Every row comes from one small tree of marks. Brackets hold a mark, then the marks that hang from it, in the order of their numbers. Every link used is in the known rows. Which tree was each row made from?
Known rows:
{Q780 {Q100 {Q15 {Q998 Q380 Q601}}}}: [-1.819 -2.604  0.195 -1.761 -0.847 -1.510  0.997 -2.340  1.284  0.265
  1.971  0.613  0.114 -0.247  3.434 -1.083 -1.741]
{Q816 {Q998 Q264 {Q601 {Q100 Q15}} Q780}}: [-0.031 -1.910  0.098  0.961 -0.065  4.314 -0.771 -0.775 -3.166  1.038
 -1.066  0.378  2.575 -0.035  1.850  0.963 -1.342]
{Q998 Q264}: [ 0.596 -0.458  0.395 -0.123  0.299 -2.187  2.213  0.505 -0.419  0.868
 -2.472  0.088 -1.765  0.266 -1.985 -0.257 -0.528]
{Q780 {Q100 Q15}}: [-0.501 -4.511  0.264 -1.349 -0.296 -5.354  4.290 -1.967 -1.020  0.599
 -0.020 -0.516 -1.229 -0.998  1.438 -0.862 -1.810]
{Q998 Q380 {Q780 {Q100 Q15}} Q816}: [-0.168  2.336 -0.762  0.327  0.092 -3.950  2.603  2.229  1.736 -0.379
  1.314 -0.072 -0.040 -0.956 -1.150 -0.369  1.726]
{Q15 {Q998 Q264 Q380 Q601 {Q780 Q100} Q816}}: [-0.965  3.858  0.023  0.362  0.509  1.113 -3.827  1.910  2.620 -1.032
  2.154 -0.323  0.328  0.979  0.385 -0.008  0.971]
{Q816 {Q998 Q380 Q601}}: [ 0.121 -0.658 -0.102 -0.593  0.403 -1.018  0.338 -2.589 -0.733  0.419
 -2.181  0.790 -0.303  1.507  1.685 -0.315  1.735]
{Q380 {Q998 Q264 Q601 {Q780 {Q100 Q15}} Q816}}: [-0.825 -0.168 -0.519  0.522  0.544 -1.439 -2.372 -0.091 -0.547  0.201
 -0.748 -0.755  0.415 -0.530  0.778  0.435 -0.447]
{Q816 {Q998 Q601}}: [ 0.178 -2.845  0.242 -1.077  0.440 -0.563  1.234 -3.632 -2.784  0.516
 -2.747  0.267 -0.542  1.224  3.703 -0.382 -0.030]
{Q816 {Q998 Q264 Q380 {Q601 {Q100 Q15}} Q780}}: [-0.034  0.225 -0.265  1.417 -0.110  3.498 -1.450  0.060 -1.005  0.972
 -0.350  0.960  2.896  0.175 -0.338  1.036  0.448]
{Q601 {Q100 Q15} {Q998 Q264 Q380 Q780 Q816}}: [ 1.648  3.541 -0.263  0.971 -0.697  3.704  0.937  4.727  1.720  0.968
  1.134  0.542  0.192 -1.563 -6.318  0.251 -0.713]
{Q380 {Q998 Q264 {Q780 {Q100 Q15}} Q816}}: [ 0.246  0.728 -0.448  0.722  0.191 -4.163 -1.566  1.426  0.011  0.125
 -0.629 -0.369 -0.828 -1.006 -1.472  0.351 -0.788]
{Q998 Q264 Q380 Q601 {Q780 Q100} Q816}: [-0.521  3.336 -0.382  0.990  1.282 -0.754 -1.745  1.971  1.856 -0.798
  0.428 -1.388  0.513  0.919 -1.241  0.395  2.746]
{Q380 {Q998 Q601 {Q780 Q100}}}: [-0.946 -4.611 -0.191 -0.481  0.527 -2.820 -0.132 -2.287 -1.529 -1.370
  0.121 -0.503 -1.030  0.761  3.633 -0.115  1.216]
{Q816 {Q998 Q601 {Q780 {Q100 Q15}}}}: [-1.305 -3.770 -0.238 -0.432  0.253 -0.824  0.722 -2.607 -3.080  0.400
  0.139  0.131  1.623  0.223  5.933 -0.096 -0.678]
{Q380 {Q998 Q264 {Q601 {Q100 Q15}} Q816}}: [ 0.848 -0.667  0.081  0.161 -0.135  0.531 -0.901 -1.729 -1.120  0.673
 -2.187 -0.941 -0.159 -0.979 -2.216  0.550 -1.560]
{Q998 Q264 Q380 {Q780 Q100} Q816}: [ 0.411  4.704 -0.321  1.239  0.986 -3.403 -1.019  3.345  2.557 -0.952
  0.561 -1.127 -0.752  0.419 -3.822  0.305  2.524]
{Q15 {Q998 Q780}}: [-0.139 -0.118  0.218 -0.726 -0.620  0.448  2.204  1.915 -0.194 -0.467
  0.811  1.999 -1.412  0.103  2.422 -0.840 -0.423]

Write each row's tree:
[ 1.343 -4.959  0.559 -1.420 -1.440  1.473  5.075 -0.499 -1.575  1.193
  0.507  0.489 -1.517 -1.779 -1.712 -0.786 -3.525] : {Q601 {Q100 Q15} Q998}
[ 1.076  1.255 -0.036  1.222  0.575  2.052 -2.374  0.788 -0.762 -0.972
 -1.226 -0.923 -0.309  0.295 -1.833  1.024  1.201] : {Q380 {Q998 Q264 {Q601 Q100} Q780 Q816}}
[ 0.518  0.559 -0.342  1.083  0.056  2.552 -1.254  0.511 -1.088  0.219
 -1.226 -0.227  0.857 -0.979 -1.448  0.878 -0.242] : {Q380 {Q998 Q264 {Q601 {Q100 Q15}} Q780 Q816}}
[-0.365 -2.125  0.630 -0.672 -0.620  4.474  1.227 -0.191 -1.074 -1.235
  2.096  0.753  0.128  0.286  3.564 -0.247 -0.542] : {Q15 {Q998 {Q601 Q100} Q780}}
[ 0.506  1.258  0.008  1.569  0.343  3.156 -2.866  0.028 -0.701 -0.211
 -0.572  0.236  1.616  1.399 -0.751  1.166  1.933] : {Q816 {Q998 Q264 Q380 {Q601 Q100} Q780}}
[-1.120 -1.348  0.395 -1.926 -0.336 -0.821  0.802 -2.155 -0.142  0.083
  1.108 -0.520 -0.327 -0.685  4.174 -1.092 -2.923] : {Q780 {Q100 {Q15 {Q998 Q601 Q816}}}}
[ 0.371  4.604  0.186  0.951 -0.054  4.966 -2.819  2.659  2.165 -0.950
  1.593  0.111  0.652  0.576 -1.965  0.481  1.013] : {Q15 {Q998 Q264 Q380 {Q601 Q100} Q780 Q816}}
[ 0.715  3.173 -0.378  1.456  0.343 -0.799 -1.604  2.108  0.319  0.495
 -1.803  1.488  0.005  1.185 -2.029  0.515  2.282] : {Q816 {Q998 Q264 Q380 Q780}}
[-1.526 -5.160 -0.489 -0.661 -0.124 -2.580  1.219 -2.160 -1.765 -0.172
  0.203  0.219  0.196 -0.445  4.062 -0.226 -0.362] : {Q380 {Q998 Q601 {Q780 {Q100 Q15}}}}
[-1.061  2.301  0.203 -0.635 -0.168 -0.513 -2.445 -0.299  2.465  0.602
  0.880 -0.321  0.474 -0.256 -0.035 -0.421 -1.757] : {Q780 {Q100 {Q15 {Q998 Q264 Q380 Q601 Q816}}}}
[ 0.393 -0.508  0.437  0.411  0.334  1.282  0.369 -0.735  0.527 -0.039
 -0.768 -0.821  0.059  0.690 -2.938  0.474  1.133] : {Q998 Q264 Q380 {Q601 Q100}}
[ 1.080  2.922  0.291  0.675  0.698  1.420 -0.209  0.369  1.381 -0.300
 -1.074 -1.593 -0.175  0.448 -4.340  0.507  1.796] : {Q998 Q264 Q380 {Q601 Q100} Q816}
[-0.678 -2.130  0.495 -0.949 -0.495 -2.084  0.639  0.457 -0.011 -1.321
  2.639  0.533 -1.564  0.300  3.221 -0.784 -0.908] : {Q15 {Q998 {Q780 Q100}}}
[ 1.056  5.322  0.186 -0.100 -0.241 -0.760 -1.616  2.482  3.057  0.130
 -0.612  0.853 -1.879  0.305 -3.832 -0.495  0.027] : {Q15 {Q998 Q264 Q380 Q816}}
[ 0.372  1.560  0.440 -0.394 -0.228  4.502  0.241  0.797 -0.357 -1.467
  1.654 -0.027 -0.052  0.037  2.280 -0.177 -0.009] : {Q15 {Q998 {Q601 Q100} Q780 Q816}}
[-0.723 -1.881  0.264 -1.573 -1.271 -3.996  1.374 -1.098  1.743  0.224
  2.036  1.087 -1.187 -0.637  0.878 -1.173 -1.803] : {Q780 {Q100 {Q15 {Q998 Q380}}}}
[ 1.121  1.583  0.124 -0.163  0.420  0.225  2.354 -0.598  0.971 -0.990
 -0.396 -1.287 -0.625  0.337 -2.327 -0.041  2.325] : {Q998 Q380 {Q601 Q100} Q816}
[-0.741 -1.899 -0.637 -0.355  0.310 -2.445  0.430 -1.061 -0.976 -0.504
 -0.280 -0.573 -0.034 -0.690  2.729 -0.151  0.354] : {Q380 {Q998 Q601 {Q780 {Q100 Q15}} Q816}}
[-1.312 -0.281 -0.457  0.860  0.430 -0.455 -2.385 -0.685 -0.436  0.933
 -0.100  0.302  2.354  0.700  2.045  0.564  0.328] : {Q816 {Q998 Q264 Q380 Q601 {Q780 {Q100 Q15}}}}
[ 0.430 -2.134  0.058 -0.411 -0.510  0.791  1.220 -3.446 -1.408  0.791
 -0.865  0.564  1.276  0.006  0.815  0.143 -0.057] : {Q816 {Q998 Q380 {Q601 {Q100 Q15}}}}
[ 2.107  1.949  0.211  0.113 -0.845  2.027  1.051  2.602  1.785  1.406
 -0.023 -0.137 -0.870 -1.579 -7.026 -0.086 -1.821] : {Q601 {Q100 Q15} {Q998 Q264 Q380 Q816}}
